Each row comes from the steps of one walk. Every step used is in the known rows, and no mark comes twice. Write the walk behind each row, first mark first.
Known rows:
bama -> teso -> mulu: [ -6   8   4  -8   9 -14   6  -8  13   5  12   1  -1  -9  -4 -19  12  -5
  34  -7 -13   9  -2 -13  20  -4 -22  -7  -4   9  17  -2   9  12   6 -16
 -15   7  -4]
nemiv -> sule: [-12  -4  -5 -12  15  -9   1 -14  24  -9   5   4 -12  -1   0 -17   9 -14
  27 -13  -7   0   6 -15  13 -10 -11   1  -6  10   8   6  16   4   0 -10
  -8  -1 -10]
sesa -> dogut -> gasodi -> gidise -> sule -> nemiv -> babi: [-15  -9  16 -10  10   2  14  -9  18  -5  17   5 -15   8   6 -10   4 -26
  29  11 -17  -9  -6  -7  11 -10 -10  -3 -20  17   5  -6   9  -8  -5 -30
 -17  13  -8]
rukunez -> nemiv -> vuvop: [-13  -9  -6 -17  21 -10  -3 -22  14 -10   5 -10 -16   5   8   1   9 -20
  30 -11  -2  -7   9 -12   0  -3  -4  -7   6   2  -2  -5   8   2  -1 -12
 -13  -3  -4]
sule -> nemiv: [ -3  -4   0  -8  15 -12   1  -6  18  -2  14  -1  -3  -7  -2  -6  20  -9
  18 -14 -11   5  14  -8  13  -9 -18  -7 -11   9   4  -2  25  10   3 -15
 -22  -3  -7]
vuvop -> nemiv -> babi: [ -8   7 -12 -14  14  -5  -5  -9  14  -9   4   9  -9  -1  -2  -4   6 -10
  31 -13  -1  -2   4 -12  14  -8  -9  -2  -3  11  13  12  18   1  -4  -9
  -2   9 -12]
falole -> sesa: [ -7  17  -1   2  20 -14  -5 -14  12   1   5  -4 -12  -8  -9 -12  17  -9
  28 -14  -8   5  12  -7  19   0 -15  -5   5   6   0  -5  19  11   0 -10
 -11  -8   2]
lazurad -> rukunez -> nemiv: [-10   3  -2  -8  14 -10 -10 -19   7 -15   6  -2 -10  -6   0  -4   8 -16
  27  -6  12  -1  17 -11  -5  -6  -2  -5   6   7   5   3  16  19  -3 -15
 -11  15   3]
siked -> falole -> sesa -> dogut -> gasodi -> gidise: [ -3  16   5   5  13  -8   6  -5  13  -1  -5  -2 -14   0   2 -10  13 -12
  24  -1  -7   7   0  -7  11   2 -22   7  -4  -5 -17 -12   5   3 -11 -16
 -18   5   3]
gasodi -> gidise -> babi -> nemiv -> rukunez: [-19   8   3  -6  16   7   7 -23  -7  -3   7  17 -23   4 -19   9 -13 -26
  29   0 -10 -10  -5 -10  13 -12 -10 -14  -1   2  19   1   6  -6  -6 -36
  -7  20 -11]
babi -> nemiv -> rukunez -> lazurad -> mulu: [-18   2  -9 -13  10   6   1 -22   3  -2  -1  12 -25  -8  -1   4  -3 -22
  35  -9  15   4  12 -18 -14 -15  -6 -26  12   8  -8   0   4   3 -13 -23
   0   9  -8]
vuvop -> gidise -> babi -> nemiv -> sule: [-19  -3 -11   0   9   5  11 -18   9   4   6  25 -15  -4  -4  -7 -16 -22
  27  -1  -3  -2  -9 -20  22 -21  -5   0  -6   0  17   7  13  -4 -11 -29
  -4  12 -14]
falole -> sesa -> dogut -> gasodi -> gidise -> vuvop: [-16  13  14   0  20 -10   3 -14   8  -4   6  -5 -24   5  -4  -4   7 -24
  36   1 -17   0  -3 -12  14   9  -7 -11   2   4  -2 -11   6  -3  -7 -24
 -15   5   6]
sesa -> dogut -> gasodi -> gidise: [ -9  -4   8  -6  15 -12   6 -10  17  -7   7  -1 -16   6   2  -6  10 -24
  27   7  -8   5  -8 -15   4  -7 -19  -5 -18   8   2   0  -1   1  -6 -16
 -19  18  -2]
gasodi -> gidise -> sule -> nemiv -> rukunez -> lazurad -> mulu -> teso -> bama: [-21   6  23  -3  11  16   9  -7  -2   8  22  17 -30  -6  -8 -20   7 -23
  35  -4 -12   4   4 -13   2 -12 -13 -18  -2  23   2 -10   7  -7  -5 -31
 -24  10 -11]
falole -> sesa -> dogut: [ -6   7   2   6  15 -12  -4 -16  15  -2  13  -8  -8  -7   0 -11  15  -9
  32  -3   0   9   6  -6  13   4 -14  -5   4   7  -3  -4  14   6  -3 -15
  -8   1   0]
bama -> teso: [ -8   0   1  -3  12 -15   1  -9  18   2   6   2  -5  -6  -2 -16  14  -5
  27  -9  -7   9   5 -14  14  -3 -19 -10  -6  13  16   1  14  15   8 -11
  -9   6  -6]
babi -> gidise -> vuvop -> nemiv -> rukunez -> lazurad: [ -8   5 -10  -5   8  -3   6 -13  -4  -9   7   4 -19  -2   4   7   4 -16
  44   4  -8   5   1 -16   0 -18  -8 -23   7   3  -1   4  10  -2  -5 -21
   1  -6  -5]
rukunez -> nemiv: [-12  -7  -6  -9  21 -11  -5 -19  15  -9   5  -2 -11  -3   5  -4  10 -18
  29  -9   3   0   9 -10  -1  -8  -8  -4  -2   9  -1   3  18   8  -5 -13
  -8   4   1]
nemiv -> babi -> gidise: [  0   3 -18 -11   6  -8   8 -10  13  -1   8   0 -10  -4  -1  -3   7 -15
  30   1  -5  -4  -6 -15  13 -17 -15  -4  -3   0   9  -1   7  -1   0 -18
  -6   1 -16]
gidise -> vuvop -> nemiv -> sule: [-19  -1   0 -15  16  -8  -3 -12  12 -15   7   9 -14   4  -1  -5   2 -17
  36 -14 -13   0   6 -17  19   0   2  -7  -2  11  13   9  24  -2  -3 -19
  -3  -2  -8]
babi -> gidise -> sule: [ -5  -3   2   4   1 -10  11  -7  10   3  20   1  -4  -8   2 -11  14 -20
  29   8 -11   5   0  -8  23 -27 -21  -4 -23  10   8  -6  14   9   0 -28
  -6 -10  -6]
gasodi -> gidise -> sule: [-16   0  13  -3  15  -9   2 -11  10   1  17   8 -15   2  -7 -18  10 -22
  26  -3 -16   1   3  -8  20 -14 -16  -3 -26  19  10  -2  13   3  -1 -25
 -18   0  -6]
nemiv -> rukunez -> lazurad -> mulu -> teso: [-10  11  -6 -11  12   3  -7 -20   7   1   0  10 -23  -8 -13  -6  11 -14
  37 -14  10  13  15 -14 -15  -7  -9 -20  13  17  -5   2   5   9  -6  -9
 -12   6  -6]
nemiv -> rukunez: [ -5  11  -6 -12  18  -5  -6 -16   7  -8   4   3 -15  -2  -6  -3  10  -7
  24  -9  -5   2  13  -6   3  -7 -13  -9   9   9   5   8  16   9   1 -11
 -15   3  -5]
siked -> falole -> sesa -> dogut -> gasodi: [  0  15   3   5   9 -10   6  -5  16  -3  -6  -5  -7  -5   4  -8  17  -6
  26  -2  -4  10   7  -3  13   1 -22   9   1  -3 -18 -11  12  12  -8 -13
 -15   0   7]
dogut -> sesa -> falole -> siked: [-13  16   8  -5  20 -12   6 -12  -4  -9   8 -13  -2  -8  -6 -13   6  -4
  23   1   4  -2   8  -7  12 -11 -13   3   7   1  -3   4  25  24  -6  -9
 -25  10   9]
siked -> falole -> sesa: [  2  20  -6   3  13 -14  -1  -5  13   1  -5  -3  -7 -10  -4 -10  20  -1
  22 -16  -5  10  16  -2  19   0 -21   8   4  -3 -13 -10  21  15  -3 -11
 -16 -11   2]
rukunez -> nemiv -> babi -> gidise -> gasodi: [-12  -7 -12  -7  17  -2   5 -20  13  -9   6   2 -20   5   9   1  -5 -30
  42   6  -4 -15  -8 -15   2  -9  -2  -6   1   2   6   4   5 -10 -10 -27
   7   7  -6]
sesa -> falole -> siked: [-10  10   5   3  14 -19   1 -13   5 -10  20 -15   1  -4   2 -19  12   1
  30  -2   9   1   5  -8   3  -5 -10   0   4   2 -10   4  23  14  -6 -11
 -17  10   8]
mulu -> teso: [ -5   1  -2  -3  16 -15  -8 -14  19  -4  11  -1 -10  -6 -13 -10  20  -9
  33 -14  -7   7   3 -12  13  -5 -18   2  -5  11  14  -2  17   9  -1  -6
 -18   7  -3]
falole -> siked: [ -8   7  -2   0  15 -17  -6 -11  11  -4  10  -7  -5  -3  -2 -12  16  -4
  25 -14  -1   3   8  -4  11 -10 -15  -1  -3  12  -1   2  22  16  -1 -11
 -10   2   2]
siked -> falole -> sesa -> dogut: [  2  11  -2   7   9 -12   0  -6  14  -2   4  -6  -3  -8   3  -9  17  -1
  26  -5   1  14   9  -2  13   5 -20   8   4  -2 -15  -9  16  10  -5 -15
 -13  -4   1]
siked -> falole: [  4   6  -9  -5   9 -17   0  -3  17  -2  -2   1  -2  -6  -2  -6  19  -2
  20 -14  -4  12  14  -6  13  -7 -25  10  -8   1  -6  -2  18  17  -1 -10
 -21  -5  -4]
sesa -> dogut -> gasodi: [ -5  -5   6  -6  11 -14   5 -10  21  -8   6  -4  -8   1   5  -2  14 -18
  30   4  -4   7   1 -11   5  -8 -19  -3 -12  11   1   2   6  10  -3 -12
 -15  12   1]
lazurad -> rukunez: [ -2  10  -2  -7   9 -17  -8 -12   8 -10   8   0  -6  -8 -10  -5  14 -10
  24 -10   4   6  17 -13   6  -6 -12  -5   0   9  11   2  15  24   3 -10
 -18  11  -2]

Which walk is each row?
[-10   8   6  -3  16  -8   4 -14   2   3   8  11 -13   4 -22   0   3 -22
  25  -5 -14   2  -1  -8  22  -8 -18  -6 -16   8  20   3   8   6   4 -26
 -17   9 -11] | gasodi -> gidise -> babi
[ -4   1 -14  -5  12  -7   8 -11  14  -2   8   3 -16   4  -2   0   0 -24
  39   4 -13  -9 -10 -17  16  -9 -12  -6  -6   3  14   3   1  -5  -4 -25
   0   2 -12] | nemiv -> babi -> gidise -> gasodi
[-12  -2  -6  -7   7  -6   7  -8   7 -11  10   5 -13  -2   5  -2   1 -21
  35   0 -11   1  -6 -22  20 -14  -6 -10  -6   0  11   2  14  -5  -6 -26
   1  -3 -12] | babi -> gidise -> vuvop -> nemiv -> sule
[ -7   4 -13 -11   6  -3  -1 -18   5 -13   6  -1 -13  -5   4   0  -1 -20
  31   4  12 -10   3 -15  -6 -13   0  -5  11  -2   6  -1   8   7  -6 -22
  -3  17  -6] | lazurad -> rukunez -> nemiv -> babi -> gidise
[-19 -11  -6 -14  20  -3  -2 -23  21 -14   4   3 -15   1  10 -14   3 -21
  30  -9   2  -6   5 -13  -1 -10  -1   0   0   8   0   6  17  -2  -7 -15
  -1   3  -4] | rukunez -> nemiv -> sule
[-11   6  -7  -7  11  -2  -2 -22  -2  -5   6   6 -14   0  -5   4  -7 -21
  25  -2   7  -6   8 -15   3  -6   4  -5  13  -3  11   0   7  12  -3 -21
 -16  13  -5] | lazurad -> rukunez -> nemiv -> vuvop -> gidise -> babi
[-14   7  -6 -18  15  -9  -5 -10   7 -11   6   8 -14   4  -6   5   2 -15
  38 -13 -12  -3   5 -14  19   4   1  -9   4  11  15   6  22  -1  -1 -20
  -5   2  -9] | gidise -> vuvop -> nemiv -> babi
[-10   0  -3 -15  15  -9  -7 -23   7 -15   6  -8 -14   1   2   2   6 -19
  28  -9   8  -8  16 -13  -5  -1   2  -7  14   1   3  -5   8  14  -1 -13
 -15   9  -1] | lazurad -> rukunez -> nemiv -> vuvop
[-13   2 -10   4   9  -2   8 -14   4   8   8  20 -11  -6  -8   1 -10 -20
  27   0  -1   3  -7 -18  22 -20 -11  -3  -8  -1  17   5  13   3 -10 -28
  -9  12  -9] | vuvop -> gidise -> babi -> nemiv
[-12   2  -2  -7   2   2   2 -18   3 -11  15   2 -12  -5   5  -6  -2 -24
  34  10   8 -13   5  -9   2 -17   4  -3   3   8   8  -3  13   7  -5 -30
   0  11  -4] | lazurad -> rukunez -> nemiv -> babi -> gidise -> sule
[-14   3   3 -11  22 -16  -3 -11   6  -3   9   4 -22   7 -12  -2   6 -23
  28 -11 -19   2   0 -17  15   2  -8 -12  -9   8  11  -2  11  -1   0 -23
 -23   2  -7] | gasodi -> gidise -> vuvop
[ -8  -1 -12   6  23 -13  -3  -9  18   4   6  15 -18   2  -1 -12   2 -20
  29  -3 -12   7  -3 -22  14  -7 -13  -3 -13   8   9  14   9   4  -9 -15
 -15   4  -3] | vuvop -> gidise -> gasodi
[-22 -12  -6 -12  13  -2   6 -21  20 -12   6   8 -17  -2   5  -9  -2 -21
  32  -8  -1  -8   0 -20  11 -15  -7  -4  -4   5   9   1  14  -6 -10 -21
   2   8 -10] | babi -> nemiv -> sule
[-14   5 -15   2  10   9  10 -24  -3   7   4  24 -22  -4  -5   2 -12 -16
  37   4   0   2  -3 -15   3 -25  -7 -14   7   3   6   9   9  -1 -10 -24
  -4   9  -8] | vuvop -> gidise -> babi -> nemiv -> rukunez -> lazurad
[-14  -2  -5 -10  14  -4  -3 -11  19 -14   5  10 -10  -2   4 -16   6 -13
  28 -13  -2   2   4 -16  15 -11  -9   0  -9  11  10  15  19   0  -6  -8
   1   4 -10] | vuvop -> nemiv -> sule
[-15   8   1  -6  10   6   7 -24  -5  -5   5  15 -14  -2 -17  15  -9 -20
  33  -1  -5  -8   5  -5  16 -12  -9 -12   7   5  19   3  15   5  -3 -34
  -1  13  -7] | gidise -> babi -> nemiv -> rukunez
[-11  13  10   3  20  -8   3 -13  13  -2   4  -4 -19   2  -2 -11  11 -20
  29   3  -9   2  -4 -11  11   1 -15  -6  -3   4  -5  -8   3   0  -8 -16
 -14  10   5] | falole -> sesa -> dogut -> gasodi -> gidise
[-18   8  19  -1  14   6  11 -12  13   1  15   1 -19   3   2 -15   6 -23
  31   7 -18 -11  -2  -2  19  -1  -6  -4  -7  12  -2 -14  13  -9  -7 -30
 -11   5  -1] | falole -> sesa -> dogut -> gasodi -> gidise -> sule -> nemiv -> babi
[ -6   4 -10  -5  12  -7   5 -14   7   8   7   8 -12   3 -10   2   0 -16
  23  -7 -11   2   0 -16  22  -9 -11  -5   0  -2  13   0   5   6   3 -17
 -23  -3 -13] | nemiv -> vuvop -> gidise -> babi
[-16   2  -7 -12  16   1   1 -21   5 -11   5   7 -19  -3  -1   4  -2 -15
  29  -5   1  -7   6 -13   2 -13  -9 -12  10   3   6   1  14   0  -9 -22
  -4  13  -4] | babi -> nemiv -> rukunez
[-17  -3  10 -10  14   1   7  -9  12   2  21   9 -15   3  -5 -17   6 -22
  24  -4 -21  -9   2  -6  20 -12  -9  -3 -20  17  11  -5  19  -8   1 -30
 -19   0 -14] | gasodi -> gidise -> sule -> nemiv -> babi
[-12   9  -7  -6   3   3   0 -13  -5  -3   7   9 -22  -7  -6   6   2 -23
  44  -2   4  13   0 -23  -3 -10  -4 -25   9   5   2  -3   5  -2 -11 -25
  -1   3  -9] | babi -> gidise -> vuvop -> nemiv -> rukunez -> lazurad -> mulu -> teso
[-16  -2  -3 -13  14  -3  -7 -22  12 -20   4   2 -15  -3   4 -13   1 -19
  28  -7  10  -7  13 -15  -6  -7   5  -1   8   7   5   5  15   9  -6 -15
  -5  15  -2] | lazurad -> rukunez -> nemiv -> sule
[ -5   8 -10   4  11  -7   3 -10   6  10   8  19  -6  -5 -13  -5   0 -13
  23  -3  -6  11  -1 -13  23 -16 -16   0 -10   4  15   9  15  12  -1 -20
 -17   5  -9] | vuvop -> gidise -> babi
[-11   9  -9  -9   2   0   4 -10  -6  -3   3  10 -19  -7   0   8   0 -23
  38   0   5  13   5 -22  -3 -13  -5 -29   6   4  -3   1   4   3 -10 -28
   0  -3 -10] | babi -> gidise -> vuvop -> nemiv -> rukunez -> lazurad -> mulu
[-18  11   9 -13  21 -12   2  -5   5  -9  -4   8 -24  10  -7   2   6 -28
  30  -6 -22  -3  -1 -19  16  -5 -10 -11 -14   9   9   1   8   2  -7 -18
 -18   9   2] | dogut -> gasodi -> gidise -> vuvop -> nemiv
[-14  -3 -10  -7  18  -2   3 -22   6   1   6   6 -16   4   1   3  -6 -23
  27  -4  -2  -5   0 -14   8  -9  -1  -4   6  -3   5   0   7   0  -4 -19
 -14   1  -8] | rukunez -> nemiv -> vuvop -> gidise -> babi
[ -4  -7 -11 -10  16  -7   4  -7  17   5  13   0 -11  -1   5  -8  11 -10
  14 -13 -13   3   6 -18  13 -10 -12  -7  -1  -3   1  -6  14   0   0 -11
 -31  -8 -13] | sule -> nemiv -> vuvop -> gidise
[ -5   4 -14 -15   7 -10   8  -9   7  -2   9   0 -14   0  -4   5   2 -19
  37   0 -14  -6  -6 -16  16  -9  -7 -10   3  -1  11  -5  10  -4   1 -27
  -8  -3 -14] | nemiv -> babi -> gidise -> vuvop
[ -5  -1 -16  -9  17 -12   0 -11  16   5   7   2 -15   1   2  -9   7 -11
  20 -11  -8   4   1 -22  12  -9 -12  -5   0  -3   2  -1   5   3  -1  -6
 -27  -5 -11] | nemiv -> vuvop -> gidise
[-23   0   3 -13  20  -6  -3 -11   7 -11   8  12 -24   9  -5  -9  -3 -25
  32 -11 -17  -3  -4 -22  16  -1  -1 -10  -9   8  13   6  13 -12  -7 -22
 -10   6 -12] | gasodi -> gidise -> vuvop -> nemiv -> sule
[ -4  -8   7   3   0  -5  14  -3  11   3  25   0   0 -10   6 -11  16 -19
  25   8 -15   3   4  -6  24 -27 -20  -6 -24   9   6 -11  21   6   0 -33
 -11 -12  -8] | babi -> gidise -> sule -> nemiv
[-12  -3  -4  -5  12  -7   3 -11  15   7  16   5 -14   1   4 -15   7 -15
  23  -5 -13   1   4 -14  21 -14  -9  -2  -9   8   5  -5  10   3  -1 -16
 -23 -10  -9] | nemiv -> vuvop -> gidise -> sule
[-20   8  14   1  14   3  14 -24   2  -1   5  -2 -24   8  -7   9  -7 -31
  36   7 -12 -12 -10 -11  19   2  -7 -12   5  -5   5 -18  -5  -9 -10 -32
  -6  13  -1] | falole -> sesa -> dogut -> gasodi -> gidise -> babi -> nemiv -> vuvop
[-15 -10  -7 -14  14  -9   5 -20  12  -6   8  -5 -17   2   2   6   3 -20
  31 -10  -4  -9   3 -19  12  -8 -10 -12   3  -1   7 -12   5  -2  -6 -19
 -10   2  -9] | babi -> nemiv -> vuvop
[ -7   3  -6  -4   7 -13   4  -5   2  -7  11   1  -9  -4   1   6   7 -19
  34   0 -10   7  -3 -20  20 -12 -12 -14  -8  -1  11   0  14   2  -4 -25
  -4  -3  -6] | babi -> gidise -> vuvop -> nemiv
[ -7   3 -12  -4  12  -3   4  -9  10  -8   7   9 -13   3   2   0  -1 -23
  40   3  -7  -7  -9 -19  17 -11 -10  -7  -9   4  16  11   7  -7  -9 -21
   8   8 -12] | vuvop -> nemiv -> babi -> gidise -> gasodi
[-14  -2  -9  -4  20  -6  -7 -22   7 -10   6   3 -23   6   5  -3  -5 -26
  31  -2   3  -8   7 -22  -4   1   6  -7  11  -1   5   3   2   5 -10 -17
 -13  13   0] | lazurad -> rukunez -> nemiv -> vuvop -> gidise -> gasodi
[ -8   6  19   3   8   1  15  -4  12   1   8  -6 -14   4   8 -11  12 -16
  22   2 -20  -3   5   0  19   2 -14   4  -6  -2 -18 -26   9  -3  -7 -27
 -24  -7   1] | siked -> falole -> sesa -> dogut -> gasodi -> gidise -> sule -> nemiv -> vuvop
[-22  -6  12 -12  16  -3   6 -12  14 -18   6   8 -22  14   7  -6  -3 -29
  35   5 -13  -2 -12 -21   8  -1  -3  -7 -12  10   6   5   4 -12 -11 -22
  -8  19  -6] | sesa -> dogut -> gasodi -> gidise -> vuvop -> nemiv -> sule
[-13  14   2  -4   3   6   8  -4 -12  -1  11  10 -27 -10  -3   4   2 -20
  49   1  -2  11  -5 -26   1 -11 -10 -25  17   5   4  -4   1  -5 -10 -28
  -5  10  -9] | babi -> gidise -> vuvop -> nemiv -> rukunez -> lazurad -> mulu -> teso -> bama
[-15  -3 -10 -10  15   3   4 -26   5  -8   2   6 -25  -4   3   2   1 -15
  41  -3   3  -3   7 -12 -11 -20  -9 -20  12   8  -4   2  10  -1 -10 -17
   1   5  -3] | babi -> nemiv -> rukunez -> lazurad
[-11   0 -12 -10  15  -7  -7 -20   6  -8   6   0 -17  -1   6  -5   0 -18
  23  -5  10  -4   9 -21  -7  -6   4  -6  14  -3   1  -1   7   9  -6 -12
 -19  12  -3] | lazurad -> rukunez -> nemiv -> vuvop -> gidise
[-11  -4  10  -5  11   6   7 -15   8  -1  19   7 -13  -5   3 -14  16 -11
  34  -2 -15   0  21   4   4 -20 -10 -13  -6  26  -4  -1  26   7   3 -22
 -11 -14  -2] | gidise -> sule -> nemiv -> rukunez -> lazurad
[  0  -3 -12 -12   8  -4  11  -5  15   0  14   0  -6  -6   3  -3  10 -13
  23  -2 -11  -5   0 -13  13 -18 -15  -7  -5  -1   6  -6  16  -3   1 -23
 -13  -2 -17] | sule -> nemiv -> babi -> gidise
